Each row was made from one path, in order. Every step used is in the known rows, and no mark comes twice. Write each row's path.
In the rows, 128 means zero.
Known rows:
Z, Q, A: [161 112 103  91  44 168  95 125 162 120 152  87  69 131  95 124 116 139
 172 138  78 139]
T, N, A: [106 142 130 109 104 217 129 131  94 134 103  92  94 123 131 144 109 105
 161  81 130 186]
T, N: [103 160 127 117  92 220 164 141 124 147 107  92  80 143 115 165 123 113
 130  79 147 160]
A, R, M, N, T: [ 92 130  93 182 142 122 142 136 140  98 146 206 149 178 100 146 135 103
  57 117 168 113]
R, A, N: [ 91 151  90 131 135 189 110  98 134 112 132 150  92 181 114 134 101 132
 126  76 125 173]
A, R, M, N: [ 84 131  88 179 126 133 149 130 154 102 148 196 144 177 102 151 135  98
  70 124 179 126]
Q, A, R, M, N, T: [110 104  76 106  98 114 102 121 124  99 182 189 105 207 108 164  98 101
 124  92 146 145]
Z, Q, A, N, M: [198 124 103  98  53 165  91  97 154 140 152 109 108 146 126 101 129 121
 167 125  75 138]
T, N, A, R, M, H: [117 123 121 135 113 192 110 117  95 129 108 135 123 152 135 121  97  95
 148  89 168 162]
S, H, M, R, A, N, T: [138  99 113 112 159 153  79 149  97 129 114 159 107 169 108 131 122 122
 133 123 105 156]
T, N, A, R, M, H, S: [137 128 118 139 134 186 101  96 107 127 111 129 115 153 139 118 109  91
 138  92 181 156]
Z, Q, A, N, M, H, S: [228 112 104 110  75 155  71  88 164 143 155 109  96 168 138  91 133 127
 151 127  87 115]
S, H: [125  91 143 114 116 188  93 167 127 136 110 113  77 137 107 147 121 151
 150 124  81 159]
Q, Z: [ 43 132 128 142  91 128 177 127 173 104 177 102  32 131  86 173 204 149
 118 116 140 127]
T, N, M: [130 163 126 119  94 218 165 121  97 159 106 102 125 108 112 138 152  92
 148 113 136 160]
N, T: [ 87 136 149 140 151 140 135 180 110 103 114 146  96 130  87 148 151 154
  81  99  84 104]
R, M, H, S: [101 108 154 159 137 164 129 133 120 115 122 135  80 193  87 110 160 113
 136 141 199 108]
Z, Q, A, R: [165 112  83 106  52 144  84 108 181 113 157 119  96 132  98 121 110 134
 150 140  93 128]
N, A, R: [ 73 117 109 141 134 134  90 125 139  88 125 162 137 100 122 132 123 119
 131 127 114 161]
Z, Q, A, R, M, H, S: [191  98  92 120  74 137  67  91 175 113 160 124  91 161 102  98 116 125
 149 148 128 109]
S, H, M, N, A: [136  93 119 107 124 179 100 167 107 148 113 120  80 153 119 154 134 124
 143 149  81 182]
A, N, M, H, S: [174 146 134 158 145 154 122 102 147 163 125 161 147 190 171 105 180 113
  89  95 121 107]
M, H, S: [135 102 140 157 147 147 103 155 172 125 127 118  53 192 124 139 155 161
  82 123 142  77]

Write each row's path:
[ 92 124 131 160 135 170 170 172  78 109 139 154 101 196  90 147 147 104
  96 110 145 133]
R, M, N, T
[ 80  96 122 152 134 135  83 125 114  90 123 174 143 131 117 107 118 109
 145 134 145 149]
N, A, R, M, H
[ 98 118 109 181 143 117 113 108 169 102 134 194 135 175  98 119 144 109
  85 139 206  96]
A, R, M, H, S
[ 59 112  75 138 150 149 118 170 116  62 160 159 103 160  86 162 103 128
 109  99 137 139]
M, R, A
[140 129 100  79  81 147 108  98 127 144 165 153 110 193 147 147 129  99
 162  79 107 167]
Q, A, N, M
[128 100 107 109 143 164  85 144 112 133 116 148 102 168 110 137 123 118
 146 131 116 169]
S, H, M, R, A, N
[ 60 152  80 119 141 138 144 136 130 108 129 160 109 161  86 154 156  95
 118 138 165 155]
H, M, R, A, N
[ 83 122  75 144 159 147 113 152 121  77 161 175 121 192 118 152 101 120
  94  70 139 139]
M, R, A, N
[140  93 106 118 130 162  92 155 120 144 116 142  99 153 122 152 129 120
 128 151  93 174]
S, H, M, N, A, R
[104 149  98 136 158 173 100 106 112 105 128 166 100 182 112 126 100 139
 108  66 110 154]
R, A, N, T
[198 114  93 103  66 152  88 109 148 128 163 121 120 155 129 105 124 116
 156 118  80 129]
Z, Q, A, N, M, R
[185 122 103  98  53 166  90 107 167 134 152 104  86 163 127 114 115 131
 157 109  79 138]
Z, Q, A, N
[165 144 129 134 114 207 139 117 106 164 109 104 111 140 128 126 153 103
 130 114 150 129]
T, N, M, H, S
[127 149  97 124 116 207 146 125  78 132 125 122 136 124 109 136 128  86
 143 103 147 159]
T, N, M, R, A
[ 67 114 117 145 135 137  94 113 116  84 123 170 147 110 108 114 126  98
 150 135 145 167]
N, A, R, M
[ 80 113 111 176 122 123 123 129 158 105 130 199 143 174  95 123 132 113
  95 136 193 101]
A, R, M, H
[128 157 144 150 154 145 132 138 133 137 117 172 128 195 155 132 148 135
  63  46  96 114]
A, N, T
[135 101 118 111 118 180 117 171 122 154 114 119  73 163 111 164 140 128
 128 149  91 169]
S, H, M, N
[114 111  81 160 134 153 130 174 131 106 159 155 112 176 154 180 116 124
  61  98  86 154]
M, N, A, R
[ 75 101 158 152 106 171 142 163 104 119 116 143  92 190  83 115 143 119
 149 137 181 116]
R, M, H
[101 105  71 102  82 124 109 116 139 105 185 178  99 207 110 170  99  96
 137 100 157 159]
Q, A, R, M, N
[106 140 116 128 113 196 122 106  97 124 109 130 128 131 127 129 104  85
 153  89 167 179]
T, N, A, R, M
[138 165 130 145 124 166 147 106 137 159 122 160 160 159 155 118 179 103
 106  95 108 138]
A, N, M
[142 143  90 145 158 177  89  75 124 123 135 157 111 178 124 105 126 123
 123 102 131 148]
R, A, N, M, H, S
[100 128 111 142 131 144 149 158 103 109 143 154 166  97  95 134 183  99
 122 155 113 122]
N, M, R
[ 46 147 101 119 126 129 166 167 141 111 124 143 103 135  76 170 181  98
 114 161 160 139]
H, M, R
[109 111 100 146 125 176 142 190 113 112 153 124  84 175 150 184 123 130
  83  96  69 166]
M, N, A
